Each row was made from one small tree. Brackets hold a mark, then the marks that hang from it, in the order of their numbers. Every link used is in the known rows. Write each row's tree.
In the rows, 100 means zero.
Known rows:
{Z_540 {Z_67 Z_351 Z_653}}: 110; 120; 119; 57; 85; 88; 116; 78; 106; 88; 83; 93; 82; 77; 113; 113; 112; 83; 118; 50; 140; 105; 82
{Z_111 Z_276 Z_389}: 119; 100; 120; 66; 66; 76; 95; 68; 101; 81; 94; 113; 91; 83; 111; 93; 140; 84; 108; 74; 132; 108; 80
{Z_590 Z_389}: 116; 109; 117; 59; 73; 80; 115; 78; 99; 79; 84; 87; 80; 94; 107; 103; 120; 96; 107; 77; 140; 110; 70
{Z_67 Z_351}: 112; 126; 134; 61; 77; 80; 115; 59; 90; 72; 85; 99; 84; 80; 120; 104; 128; 76; 112; 72; 133; 99; 76
{Z_111 {Z_276 Z_590}}: 119; 107; 134; 72; 70; 82; 103; 66; 90; 68; 98; 102; 90; 83; 118; 99; 135; 98; 102; 88; 126; 98; 81
{Z_896 Z_634 Z_653}: 94; 123; 138; 66; 80; 80; 112; 88; 92; 85; 97; 99; 79; 72; 114; 98; 100; 92; 114; 50; 133; 95; 51
{Z_401 {Z_276 Z_653}}: 110; 112; 135; 71; 77; 85; 110; 82; 92; 52; 92; 102; 85; 87; 119; 103; 108; 97; 105; 89; 129; 96; 81
{Z_111 {Z_276 {Z_590 Z_627}} Z_389}: 119; 98; 119; 70; 65; 84; 91; 83; 95; 72; 90; 102; 89; 88; 112; 93; 138; 99; 94; 85; 131; 94; 85
{Z_276 Z_590 Z_653}: 116; 120; 127; 64; 85; 92; 103; 78; 83; 49; 101; 98; 77; 87; 119; 102; 103; 106; 96; 82; 135; 92; 73
{Z_722 {Z_67 Z_351}}: 111; 125; 120; 56; 82; 79; 115; 65; 103; 76; 88; 95; 87; 82; 121; 110; 114; 78; 111; 67; 135; 104; 81
{Z_111 {Z_276 {Z_590 {Z_67 Z_351} Z_627 Z_896} Z_653} Z_389}: 128; 112; 96; 83; 80; 97; 83; 98; 104; 77; 77; 101; 100; 77; 102; 100; 102; 102; 89; 88; 118; 107; 86
{Z_590 Z_389 {Z_627 Z_653}}: 118; 108; 116; 63; 73; 96; 117; 112; 100; 69; 70; 80; 79; 104; 114; 101; 106; 106; 102; 81; 141; 103; 67
{Z_540 {Z_67 Z_351}}: 111; 120; 118; 56; 80; 80; 109; 62; 101; 82; 87; 96; 86; 83; 114; 116; 114; 84; 114; 62; 134; 108; 80
{Z_276 {Z_590 {Z_67 Z_351}}}: 121; 120; 116; 67; 88; 89; 110; 65; 97; 79; 90; 93; 84; 77; 108; 113; 116; 94; 102; 76; 133; 100; 73
{Z_401 Z_268 Z_276}: 115; 117; 141; 75; 78; 78; 132; 70; 100; 76; 105; 101; 82; 89; 117; 101; 126; 97; 107; 93; 126; 94; 88
{Z_276 {Z_590 Z_67 Z_896} Z_653}: 123; 122; 108; 75; 94; 99; 100; 86; 103; 67; 94; 85; 82; 85; 108; 111; 77; 109; 95; 88; 126; 111; 73
{Z_276 {Z_590 {Z_67 Z_351} Z_389 Z_627 {Z_896 Z_634}} Z_653}: 116; 128; 92; 84; 93; 102; 102; 110; 106; 83; 66; 70; 91; 81; 90; 114; 72; 114; 88; 82; 123; 105; 64
{Z_276 {Z_590 Z_389 {Z_627 Z_653} {Z_896 Z_634}}}: 110; 119; 108; 77; 85; 102; 114; 113; 107; 80; 76; 62; 86; 95; 101; 108; 94; 113; 94; 82; 127; 96; 62
{Z_401 Z_268 {Z_276 Z_590 Z_653} Z_765}: 123; 116; 138; 82; 93; 85; 120; 79; 93; 42; 117; 110; 80; 81; 113; 103; 101; 123; 100; 110; 125; 76; 94
{Z_765 {Z_401 Z_268 {Z_276 {Z_590 Z_67 Z_627} Z_653}}}: 112; 129; 126; 82; 80; 95; 115; 85; 99; 49; 90; 96; 77; 97; 107; 110; 94; 122; 88; 100; 124; 92; 81
{Z_111 {Z_276 {Z_590 Z_896} Z_653} Z_389}: 122; 109; 108; 77; 79; 92; 86; 81; 97; 68; 98; 106; 96; 81; 107; 95; 116; 101; 94; 87; 120; 105; 85
{Z_276 {Z_590 {Z_67 Z_351} Z_389 Z_627 Z_896} Z_653}: 125; 123; 93; 79; 89; 105; 102; 108; 102; 73; 66; 74; 89; 87; 97; 111; 79; 114; 85; 93; 124; 108; 77
{Z_765 {Z_401 Z_268 {Z_276 {Z_590 Z_389 {Z_896 Z_634}} Z_653}}}: 104; 139; 117; 88; 85; 92; 119; 80; 105; 64; 95; 85; 87; 91; 91; 111; 97; 119; 91; 95; 115; 95; 71

Which tree is each row?
123; 119; 96; 75; 95; 102; 116; 93; 113; 100; 74; 70; 87; 75; 90; 113; 103; 99; 101; 74; 131; 109; 77 => {Z_276 {Z_590 {Z_67 Z_351 Z_653} Z_389 Z_896}}
123; 104; 101; 66; 89; 97; 114; 94; 108; 91; 85; 79; 77; 85; 96; 110; 108; 110; 101; 70; 145; 107; 70 => {Z_276 {Z_590 {Z_67 Z_653} Z_389}}
125; 113; 123; 87; 90; 85; 128; 79; 111; 71; 106; 85; 88; 85; 97; 108; 110; 122; 100; 116; 118; 88; 97 => {Z_401 Z_268 {Z_276 {Z_590 Z_389 Z_896}} Z_765}
126; 118; 93; 78; 91; 109; 112; 112; 111; 86; 65; 66; 91; 90; 98; 114; 93; 110; 93; 89; 126; 107; 73 => {Z_276 {Z_590 {Z_67 Z_351} Z_389 {Z_627 Z_653} Z_896}}
122; 118; 142; 80; 87; 79; 123; 79; 98; 46; 110; 112; 80; 83; 116; 101; 96; 113; 109; 105; 126; 86; 92 => {Z_401 Z_268 {Z_276 Z_653} Z_765}
114; 123; 137; 93; 93; 92; 128; 100; 112; 64; 102; 81; 86; 85; 107; 107; 92; 121; 102; 108; 115; 74; 85 => {Z_401 Z_268 {Z_276 {Z_590 {Z_627 Z_653} {Z_896 Z_634}}} Z_765}
111; 128; 122; 78; 80; 92; 119; 76; 93; 51; 97; 98; 83; 96; 100; 108; 112; 121; 90; 99; 124; 91; 79 => {Z_765 {Z_401 Z_268 {Z_276 {Z_590 Z_389} Z_653}}}
102; 123; 120; 79; 81; 91; 107; 112; 114; 98; 72; 74; 82; 79; 106; 105; 66; 100; 105; 66; 125; 111; 58 => {Z_590 Z_67 Z_627 {Z_896 Z_634 Z_653}}
110; 125; 126; 76; 75; 87; 125; 67; 99; 64; 97; 92; 82; 97; 99; 109; 129; 114; 94; 97; 125; 91; 80 => {Z_765 {Z_401 Z_268 {Z_276 {Z_590 Z_389}}}}
126; 120; 93; 78; 86; 105; 116; 117; 118; 94; 53; 67; 91; 92; 100; 114; 85; 99; 102; 84; 127; 119; 70 => {Z_590 {Z_67 Z_351} Z_389 {Z_627 Z_653} Z_896}
119; 107; 104; 88; 78; 97; 105; 111; 118; 102; 67; 70; 94; 81; 93; 105; 100; 110; 97; 81; 124; 111; 74 => {Z_111 {Z_276 {Z_590 {Z_67 Z_653} Z_389 Z_627 {Z_896 Z_634}}}}
118; 114; 108; 72; 82; 105; 113; 111; 102; 71; 76; 65; 85; 100; 108; 105; 101; 114; 91; 94; 128; 100; 74 => {Z_276 {Z_590 Z_389 {Z_627 Z_653} Z_896}}
133; 115; 110; 88; 100; 90; 120; 89; 104; 63; 101; 106; 89; 75; 92; 114; 94; 127; 98; 107; 125; 88; 91 => {Z_401 Z_268 {Z_276 {Z_590 {Z_67 Z_351} Z_389} Z_653} Z_765}
126; 120; 95; 73; 86; 89; 113; 82; 118; 103; 67; 75; 93; 82; 93; 115; 99; 90; 107; 81; 126; 126; 73 => {Z_590 {Z_67 Z_351} Z_389 Z_896}
121; 114; 147; 78; 81; 73; 129; 68; 104; 61; 110; 105; 80; 83; 115; 103; 117; 106; 114; 104; 127; 86; 94 => {Z_401 Z_268 Z_276 Z_765}
117; 124; 93; 83; 94; 105; 113; 114; 115; 96; 65; 64; 93; 84; 91; 117; 85; 109; 95; 78; 125; 104; 59 => {Z_276 {Z_590 {Z_67 Z_351} Z_389 {Z_627 Z_653} {Z_896 Z_634}}}
117; 115; 110; 69; 82; 92; 111; 80; 101; 80; 89; 71; 86; 92; 102; 107; 113; 105; 96; 90; 127; 106; 76 => {Z_276 {Z_590 Z_389 Z_896}}
113; 123; 98; 82; 91; 102; 115; 111; 117; 104; 61; 58; 87; 77; 88; 112; 91; 104; 97; 70; 128; 103; 68 => {Z_276 {Z_590 {Z_67 Z_351 Z_653} Z_389 Z_627 {Z_896 Z_634}}}
107; 140; 119; 89; 91; 92; 116; 75; 111; 68; 97; 89; 85; 87; 95; 115; 84; 115; 94; 92; 114; 99; 70 => {Z_765 {Z_401 Z_268 {Z_276 {Z_590 Z_67 {Z_896 Z_634}} Z_653}}}
122; 119; 98; 77; 88; 106; 114; 109; 111; 95; 61; 62; 86; 82; 95; 110; 99; 105; 94; 80; 130; 105; 80 => {Z_276 {Z_590 {Z_67 Z_351 Z_653} Z_389 Z_627 Z_896}}
114; 131; 124; 80; 86; 92; 116; 72; 100; 53; 100; 102; 80; 91; 104; 112; 99; 118; 93; 95; 124; 96; 77 => {Z_765 {Z_401 Z_268 {Z_276 {Z_590 Z_67} Z_653}}}
121; 114; 115; 70; 84; 98; 100; 99; 93; 55; 84; 90; 75; 92; 115; 106; 82; 116; 90; 86; 137; 99; 73 => {Z_276 {Z_590 Z_67 Z_627} Z_653}
113; 105; 101; 83; 84; 88; 88; 93; 112; 104; 97; 99; 98; 67; 93; 100; 106; 101; 100; 66; 120; 108; 67 => {Z_111 {Z_276 {Z_590 Z_67 {Z_896 Z_634 Z_653}}} Z_389}
125; 117; 121; 84; 94; 92; 122; 86; 99; 68; 110; 104; 83; 85; 109; 107; 98; 119; 93; 97; 124; 94; 84 => {Z_401 Z_268 {Z_276 {Z_590 Z_67} Z_653}}
